What can hang from each mark:
rore: posu tirugo
posu: bagu depas rore
tirugo: bagu rore
kosaki: depas napad
napad: kosaki posu
depas: posu
bagu: posu tirugo

Each row was made from one small tree. The marks that hang from a mark follow it in brackets, in alphabetical order. Every link used is in the known rows. Write each row's tree.
Known rows:
depas(posu(bagu rore(tirugo))): [-1.487 -2.664 -1.087 -5.669  2.755 -0.073  0.514 -0.082 -0.370 -0.950
  3.857 -1.394 -0.201 -4.077 -1.711 -2.524  0.875  2.666]
kosaki(napad): [-0.812  1.019  0.092 -0.269  3.028  2.566  0.216  2.077 -0.639  3.980
 -2.029  0.181  0.548  1.519 -0.820  0.489  1.646  1.796]
tirugo(bagu rore): [-4.221 -3.808  2.738  2.238  2.299  1.567 -4.751  1.482 -2.681  0.314
 -0.321 -3.224 -0.216  3.791  4.145 -0.323  1.082 -1.237]
bagu(posu(depas) tirugo(rore)): [-7.904 -0.961 -2.410  0.461 -2.726 -2.009 -3.650 -1.535 -3.227  0.417
  0.304  2.083 -4.105 -0.023  2.780 -2.080  0.458  1.005]
depas(posu(bagu)): [-1.084  0.537  0.375 -4.158  1.248  2.021  0.152  2.503  0.627  0.564
  1.420 -1.248  1.230 -2.159 -3.529 -2.134 -0.364  2.276]
tirugo(rore): [-4.172 -2.530  0.902  0.461  2.660  1.673 -3.449  0.252 -2.310  1.338
  0.961 -0.832  0.432  2.335  1.147  0.449  0.577 -0.455]
depas(posu(bagu(tirugo) rore)): [-3.050 -1.003 -2.105 -4.728  0.961 -2.495  0.255  0.049  0.767  0.312
  2.315 -0.050 -0.282 -4.430 -2.098 -3.640  0.662  2.083]
kosaki(depas napad(posu)): [ 2.525  4.897  0.198  3.210  0.678  5.540  1.427  2.352  2.356  3.170
 -5.187  1.846  2.928 -0.533 -2.537  2.633  1.553 -1.051]
kosaki(depas(posu(bagu(tirugo))) napad): [-0.073  3.925  0.559 -0.944  1.370  1.431  3.262  2.934  2.905  2.912
 -2.092  1.202  2.358 -1.357 -3.652 -0.328  0.677  0.497]
kosaki(depas(posu(rore(tirugo(bagu))))): [-0.912 -1.242  1.423 -0.793  2.854  2.839 -0.448 -0.601  1.599 -1.089
 -0.517 -1.894  2.241 -0.022  0.661  0.530  0.504 -1.221]
napad(kosaki posu(bagu(tirugo(rore)))): [-0.136  0.605 -2.833  2.343  0.152  1.353 -2.459  2.499 -2.311  2.616
 -1.908  0.789 -0.205 -3.918 -1.435 -0.877  0.015  2.342]
rore(posu(bagu)): [-2.243 -0.105  1.099 -4.386  0.359  3.206 -3.220  0.261 -3.133  0.477
  2.610 -2.171 -1.873 -1.353 -0.923 -2.320 -1.117  3.999]
bagu(posu tirugo): [-5.577 -0.432 -1.675  0.245 -1.733 -1.113 -4.321 -0.257 -3.209  2.025
  0.001  1.734 -1.071 -0.134  3.222 -2.045 -0.648  0.745]
kosaki(depas napad(posu(bagu(tirugo)))): [ 2.192  5.113 -0.716  1.998 -0.232  2.014  1.365  3.022  1.351  3.461
 -3.814  2.131  1.530 -3.095 -2.477 -0.048  1.588  0.039]
kosaki(depas(posu(bagu))): [ 0.001  3.057  1.198 -2.507  0.926  3.598  1.050  1.986  2.671  0.443
 -0.633 -0.252  2.999 -1.635 -4.178 -0.138 -1.316  0.025]
napad(kosaki posu(bagu)): [ 2.792  2.613 -2.630  0.562  0.199  4.429 -0.996  3.383 -0.899  2.327
 -3.155  0.113  0.554 -4.584 -3.658 -0.281 -0.737  3.612]
napad(kosaki posu): [ 2.036  2.186 -2.428  2.355  1.051  5.684 -2.005  2.021 -0.642  3.071
 -4.314  0.393  1.579 -2.154 -2.563  1.411 -0.397  2.372]
bagu(posu): [-4.183 -0.185 -0.736 -0.234 -1.547  2.062 -3.217  0.554 -2.010  0.777
 -0.531  0.834 -0.451  0.382  1.750 -0.519 -1.000  0.763]

Write each row's tree:
[-6.285 -3.026  0.923 -0.188  1.389  0.225 -5.549 -1.831 -4.456  1.722
  2.625 -0.694 -1.465  1.869  2.981 -1.325  0.338  0.890]	bagu(tirugo(rore(posu)))
[-1.839 -0.757 -1.349 -5.128  1.104  0.035  1.198  0.638  1.803 -0.770
  2.014 -0.706  0.271 -4.059 -3.297 -2.368  0.379  2.112]	depas(posu(bagu rore))
[ 0.504  2.531 -1.995 -1.683  1.802  3.681  2.258  1.100  3.298  0.752
 -2.775  0.307  2.387 -3.335 -5.135  1.116 -1.860  1.977]	napad(kosaki(depas(posu(bagu rore))))
[-7.818 -2.691 -0.897  1.959 -1.642 -1.819 -4.865 -0.535 -3.795  1.113
  1.049  1.713 -1.409  1.149  4.619 -1.217 -0.029 -0.822]	bagu(posu tirugo(rore))
[-2.436  2.034 -2.681 -4.672  0.220 -2.115 -1.540  0.051 -2.385  1.928
  0.623  0.074 -3.888 -3.602 -2.227 -4.706  0.359  4.556]	posu(bagu(tirugo) depas)
[-0.580  0.218 -3.588 -1.519 -0.931 -1.871 -1.800  0.120 -0.938  0.971
  0.467  1.024 -1.166 -6.365 -0.768 -3.407  1.644  1.515]	napad(posu(bagu(tirugo) rore))
[-4.673 -2.641 -0.406  0.593 -1.645  0.163 -3.672  0.134 -1.298 -1.366
 -1.247 -1.332 -1.782  0.279  4.694 -1.565  0.303 -0.087]	tirugo(bagu(posu(rore)))
[ 0.929  2.895 -2.096  3.627 -0.170  2.744 -1.359  2.181 -0.323  2.332
 -3.629  1.501  1.505 -3.663 -2.315  0.771 -0.826  0.462]	napad(kosaki(depas) posu(bagu(tirugo(rore))))
[-2.615 -1.295  0.234 -4.588  2.152  4.197 -3.782 -3.034 -5.161  0.172
  2.877 -2.264 -4.050 -0.173  0.534 -1.711  0.132  5.239]	rore(posu(depas) tirugo)
[-4.083  0.095 -0.220  0.184 -2.505  1.694 -3.486  0.804 -1.836 -0.779
 -2.489 -1.319 -3.453  0.854  2.949 -2.017 -0.030  1.640]	tirugo(bagu(posu(depas)))
[-2.139 -4.083  0.547 -2.469  3.278  1.173 -1.390 -0.515 -0.509 -0.982
  1.667 -2.842  0.371 -0.481  1.641 -1.492  1.470  0.874]	depas(posu(rore(tirugo(bagu))))
[-2.380  1.600 -0.321 -5.770 -0.793  2.955 -2.023 -0.845 -2.602 -0.321
  1.692 -1.794 -4.549 -2.584 -2.628 -3.206 -0.641  5.706]	rore(posu(bagu depas))
[ 1.195  3.811 -1.924  0.454  0.074  3.736  1.338  1.784  0.560  3.002
 -3.980  1.301 -1.410 -1.889 -3.197 -0.035  2.895  2.633]	kosaki(napad(posu(depas)))
[-0.324  0.099 -0.099 -3.768  2.349  1.768  1.301 -0.380  1.640 -1.002
  1.516 -0.374  1.757 -3.259 -2.513 -0.438 -0.221  0.379]	kosaki(depas(posu(bagu rore(tirugo))))
[ 0.331  3.779  1.470  0.348  2.227  4.874  3.255  2.322  3.920  2.629
 -3.491  0.824  3.693  1.168 -3.715  2.393  0.796 -0.494]	kosaki(depas(posu) napad)
[-1.400 -3.212 -1.827 -5.028  3.262 -1.182 -1.490 -0.817 -3.074 -0.080
  3.800 -1.249 -1.876 -3.815  0.482 -2.893  0.850  3.073]	posu(bagu rore(tirugo))
[-2.141 -3.178 -0.862 -3.805  3.533  1.350 -0.413 -1.371 -0.224 -0.254
  2.716 -1.081  0.828 -1.605 -0.579 -0.914  1.126  1.481]	depas(posu(rore(tirugo)))
[-5.411 -1.356  0.841 -1.876  0.474  3.292 -3.562 -2.172 -2.977 -0.396
  1.668 -1.343 -3.414  1.360  0.011 -0.551  0.291  2.439]	tirugo(rore(posu(depas)))
[ 0.233  2.970 -0.384 -2.127  1.341  2.030  5.005  1.890  4.746  0.872
 -1.898  1.104  1.921 -2.670 -4.591  0.508  1.179  0.536]	kosaki(depas(posu(bagu rore)) napad)
[-2.439 -2.859 -1.669 -3.236  2.716 -0.146 -2.302 -2.479 -2.579 -0.855
  0.551 -2.400 -4.282 -1.298  2.179 -2.499  2.064  3.028]	posu(depas rore(tirugo(bagu)))
